Known rows, with every way that one mark hangs from another
{tuzal {busuv {gedil toled}} madono}: [ 2.536 -6.527  5.274 -1.977  3.350  0.967  0.675 -0.376 -1.548  1.054
  1.787  2.184  2.812 -2.905 -0.583  3.564  0.185 -0.198]
{busuv gedil}: [ 2.530 -2.884  4.177 -0.372  1.160 -2.776  1.290 -1.298  2.315  1.107
  1.308  1.471 -0.877 -0.460 -3.011  4.906  0.425  1.662]
{rubu {toled madono}}: [-0.057 -0.543  2.398  5.208  2.118 -4.248  1.125 -1.466  2.826  1.068
  3.201 -0.384  3.426 -3.208 -0.211  2.676  1.696 -4.390]
{rubu toled}: [ 0.258 -0.734  3.714  4.572  2.654 -1.633  2.164  0.307  2.442  0.768
  1.807  2.622  1.021 -1.420 -0.613  3.522  3.403 -3.524]
{toled {madono tuzal} rubu}: [-0.331  4.153 -1.366 -0.003  2.645 -2.839 -2.665 -0.138  1.561 -0.428
  0.200 -2.153  2.599 -4.079  1.341 -0.175 -5.395 -3.770]
{gedil latov {rubu toled}}: [ 1.542  1.264  3.036  5.699  2.795  3.236 -0.092  1.468  1.656 -1.442
  0.996  0.728 -0.442  2.038 -0.017 -0.712  2.459 -4.220]
{poze {rubu {toled {madono tuzal}}}}: [-1.301  4.248 -2.074  6.287  1.729 -1.036 -0.902 -0.848  1.802  0.024
  3.299 -3.786  4.385 -2.776  1.649 -0.947 -0.838 -4.514]
{gedil busuv {rubu {toled madono}}}: [-0.985  0.337 -0.690  6.104 -0.516 -1.372  3.275 -0.405  1.433  0.224
  0.945 -1.710  1.272 -1.938  0.492 -1.745  3.487 -3.451]
{tuzal {busuv {gedil rubu toled}} madono}: [ 3.470 -5.084  3.593 -1.977  4.120  3.629  0.385 -0.909 -2.514  0.822
 -0.605  0.678  2.515 -1.195  0.547  1.353 -0.470  0.042]
{rubu {toled {madono {tuzal busuv}}}}: [ 0.243  0.812  2.597  5.504  3.701 -2.620 -0.338 -1.229  3.423  0.406
  5.705 -0.407  5.071 -3.590 -0.887  1.867 -1.673 -2.490]
{toled {madono {tuzal busuv}}}: [ 1.552  0.359  1.987  2.277  4.987 -4.220 -1.680 -0.988  2.260 -2.173
  3.565 -0.149  3.737 -2.908 -2.635  1.857 -4.090  0.220]
{gedil {rubu toled}}: [ 1.416  0.881  1.931  4.239  3.548  0.970  1.753 -0.186  1.426  0.410
 -0.330  1.135  0.569  0.263  0.345  1.412  2.737 -3.305]
{madono {tuzal {busuv {gedil latov}}}}: [ 2.810 -1.016  5.405  1.175  2.327  1.182 -2.274  0.504  3.388 -1.212
  5.124  1.002 -0.337  0.866 -3.888  1.749 -3.250  2.696]
{poze {rubu {toled madono}}}: [-0.346  0.503 -0.743  5.496  2.630 -2.670 -0.243 -1.892  1.228 -0.014
  2.675 -3.426  3.172 -3.431  2.044 -0.732  2.498 -4.854]
{tuzal {busuv {gedil latov rubu toled}} madono}: [ 3.709 -4.578  4.725 -0.514  3.119  5.805 -1.632  0.918 -2.065 -1.136
  0.952  0.447  1.454  0.727  0.104 -0.852 -0.769 -0.901]
{busuv {gedil toled} tuzal}: [ 2.053 -2.402  0.227 -0.154  0.911 -1.817  4.735 -1.145 -0.105  0.750
 -0.398  1.696 -0.297  0.843 -0.494  3.686 -3.063  3.110]
{gedil {busuv tuzal} latov {toled madono}}: [-0.945 -0.806 -2.607  4.473 -1.171 -2.544  3.800  2.138 -0.931 -4.453
  0.467  0.101  0.135  0.114 -0.016 -2.865 -1.936 -0.539]
{busuv {gedil latov rubu} {tuzal madono}}: [ 0.753 -1.920  1.088 -0.955  2.948  0.441 -0.572  0.822  1.179 -2.694
  1.875  3.609  3.066  3.884 -2.261 -1.352 -2.004  1.251]
{gedil {busuv tuzal} latov}: [-1.176 -0.948 -0.328  3.240  1.028 -2.884  3.414  3.411  1.512 -5.712
  1.703  4.722 -1.344  2.228 -2.875 -1.758  1.069  1.387]
{gedil {busuv tuzal} latov rubu}: [-0.089  0.523 -2.068  3.090  1.952 -0.381  2.982  2.962  0.622 -5.961
 -0.550  3.069 -1.955  4.179 -1.906 -4.015  0.207  1.860]
{busuv {gedil latov rubu toled} tuzal}: [ 3.198 -0.369 -0.342  1.149  0.888  3.211  2.372  0.025 -0.731 -1.542
 -1.459 -0.264 -1.611  4.553  0.210 -0.524 -4.083  2.594]
{rubu {toled {madono {tuzal {busuv gedil}}}}}: [ 1.020 -0.722  3.512  3.915  0.921 -2.173 -0.061 -3.088  4.932  3.541
  7.354 -2.078  4.094 -3.402 -1.862  3.285 -2.391 -0.094]

Rows
[ 1.794 -2.275 -1.042  0.689  0.134 -4.274  3.530 -3.051  0.433  0.832
  0.889 -1.300  2.139 -0.823 -0.229  2.921 -4.937  2.474] : {busuv {gedil {toled madono}} tuzal}
[ 1.942  4.138 -1.983  2.885  1.756  1.742  0.097 -0.275 -1.736 -1.082
 -3.312 -3.130  2.192 -0.707  1.277  0.019 -6.018 -2.003] : {gedil rubu {toled {madono tuzal}}}
[ 3.643  0.747  2.587  1.774  2.355  1.254 -3.535 -1.749  2.937 -1.228
  4.235 -3.491  1.810  1.041 -2.582 -1.417 -5.688  2.130] : {toled {madono {tuzal {busuv {gedil latov rubu}}}}}
[ 1.321  2.792  1.967  6.673  3.874  2.164 -2.639 -0.172  2.938 -1.571
  4.854 -2.207  3.559  0.010 -0.285 -2.522 -2.710 -3.066] : {gedil latov {rubu {toled {madono {tuzal busuv}}}}}
[ 3.369  2.351  0.586  3.872  3.609  3.856 -2.421  0.728 -1.300 -3.251
  0.233 -3.388  1.703  0.353  0.537 -2.727 -6.268 -1.437] : {gedil latov rubu {toled {madono {tuzal busuv}}}}
[ 1.095  1.577  0.078 -0.649  5.279 -2.882 -3.288 -0.807  1.664 -0.946
  2.179 -2.103  3.158 -5.133  0.895 -0.536 -5.404 -2.248] : {toled {madono {tuzal busuv}} rubu}
[ 3.125 -0.759 -1.432 -0.348  1.693  0.971  4.274 -1.728 -1.023  0.241
 -2.674  0.037 -0.746  2.446  0.492  1.591 -3.715  3.517] : {busuv {gedil rubu toled} tuzal}
[-1.761  1.052 -2.795  7.006 -0.248 -1.340  3.212  0.855  2.256 -3.018
  2.912 -0.274  1.655  1.525  0.058 -5.056  0.971 -1.838] : {gedil {busuv tuzal} latov {rubu {toled madono}}}
[ 0.520  4.452 -1.118  1.814  0.509  2.505 -3.015  1.894 -0.993 -1.297
 -0.983 -4.049  0.865 -2.683  3.719 -2.395 -6.880 -5.781] : {gedil latov {toled {madono tuzal} rubu}}
[ 3.782 -0.733  1.456  2.232 -0.840  2.807 -0.584 -1.555 -0.738  0.175
 -0.836 -4.892 -0.639  0.869  0.760 -0.398 -3.564 -0.853] : {busuv {gedil latov rubu {toled madono}}}
[ 1.844 -0.615 -0.590 -1.403  0.309  1.686  1.172  0.411 -0.372  0.085
 -0.407 -0.814 -1.917  0.324  2.856 -0.809 -4.765 -0.317] : {busuv {gedil latov {toled rubu}} tuzal}
[ 0.908  0.207  0.376  4.067  1.483 -0.528 -1.372 -3.386  3.288  2.541
  6.726 -5.206  4.174 -3.499  0.640 -0.166 -1.378 -0.681] : {poze {rubu {toled {madono {tuzal {busuv gedil}}}}}}
[ 0.757 -2.338 -0.046 -2.308  3.827 -1.689  1.343 -0.835  0.746 -0.973
  0.687  3.879  4.055  2.035 -1.948  0.830 -1.665  2.138] : {busuv {gedil rubu} {tuzal madono}}
[-1.261  0.501 -4.467  1.811 -0.891 -1.135  2.344  2.166 -1.645 -3.234
 -0.834 -2.028 -0.657 -2.193  3.622 -5.379 -3.305 -2.962] : {gedil {busuv tuzal} latov {toled madono rubu}}
[ 4.291  0.186  1.814  0.072  2.344  4.804  0.961 -1.072 -0.929  1.102
 -0.923 -1.602 -0.508  0.299 -0.162  1.932 -4.752  2.781] : {madono {tuzal {busuv {gedil rubu toled}}}}
[ 1.900 -6.577  6.139 -2.251  4.597 -2.210 -0.797 -0.949  1.581  0.124
  4.149  3.791  3.645 -2.570 -3.175  3.558  1.262  0.901] : {tuzal {busuv gedil} madono}
[-1.053  3.171  1.122  6.010  0.892 -2.695  0.484 -0.559  3.480  1.044
  3.760 -0.595  4.452 -2.732 -0.624  2.357 -1.841 -4.003] : {rubu {toled {madono tuzal}}}
[-3.553 -0.996 -2.122  3.387  2.099 -0.434  4.881  2.259  0.415 -1.943
  1.209  5.344  4.019  0.538  0.166 -2.747  4.243 -2.554] : {gedil {busuv {tuzal madono}} {rubu toled}}
[ 2.177 -4.819  4.420 -3.169  2.738  4.439 -2.817  1.209 -1.967  0.502
  1.924 -0.031  1.185 -3.290  2.744 -1.065 -1.436 -3.611] : {tuzal {busuv {gedil latov {toled rubu}}} madono}
[-0.351 -3.830  1.577 -2.214  2.983 -4.350  1.778 -0.586  1.927 -0.666
  2.945  5.396  4.460  0.322 -2.962  3.115 -0.825  1.853] : {busuv gedil {tuzal madono}}
[ 1.578 -4.847  5.037  0.799  4.164  1.983  0.098 -1.717  1.754  2.446
  4.105  1.806  4.316 -1.529 -0.548  1.578  3.179 -1.518] : {tuzal {busuv {gedil {rubu toled}}} madono}
[ 3.317 -2.549  4.317  4.466  2.030  1.063 -1.400 -3.107  3.514  1.492
  5.924 -3.674  1.669 -0.320 -0.644 -0.790 -0.010 -1.045] : {tuzal {busuv {gedil latov {rubu {toled madono}}}}}
[-1.402  3.936 -2.758  2.899 -2.961  2.632 -0.504  3.491 -1.508 -1.861
 -0.937 -3.777 -0.735 -3.432  3.438 -4.536 -4.423 -5.161] : {gedil busuv latov {toled {madono tuzal} rubu}}
[-0.449 -1.398  1.653  2.475  1.717  2.090  0.776  0.409  2.454 -0.176
  4.135  3.120  4.138  3.201 -0.586 -1.341  0.488 -1.350] : {busuv {gedil latov {rubu toled}} {tuzal madono}}
[ 2.665 -6.022  6.292 -0.264  2.425  3.195 -1.351  1.156 -0.930 -0.604
  3.029  1.912  1.834 -0.925 -0.884  1.385 -0.146 -1.123] : {tuzal {busuv {gedil latov toled}} madono}
[ 2.939 -0.350 -1.550  1.888  0.209  0.697  1.252 -1.902 -0.221 -1.231
 -0.091 -3.333  0.709  2.646  0.433 -1.574 -5.894  1.886] : {busuv {gedil latov rubu {toled madono}} tuzal}
[-0.224 -3.391  2.806 -0.576  2.168 -2.104 -0.186  1.228  2.087 -2.533
  4.262  5.139  3.324  2.215 -3.260  0.733 -1.235  1.080] : {busuv {gedil latov} {tuzal madono}}
[-1.247 -0.826 -2.544  2.016  1.307  3.293  3.146  4.668 -3.511 -5.487
 -2.150  3.938  1.298  2.715  0.837 -4.932  0.055 -1.629] : {gedil {busuv {tuzal madono}} latov rubu toled}
[ 2.997  0.455 -0.693  2.294  2.638  0.042  0.858 -1.058 -2.282 -1.057
 -3.555 -2.990  1.027 -1.146  1.722  0.376 -2.688 -2.358] : {gedil rubu {toled madono}}
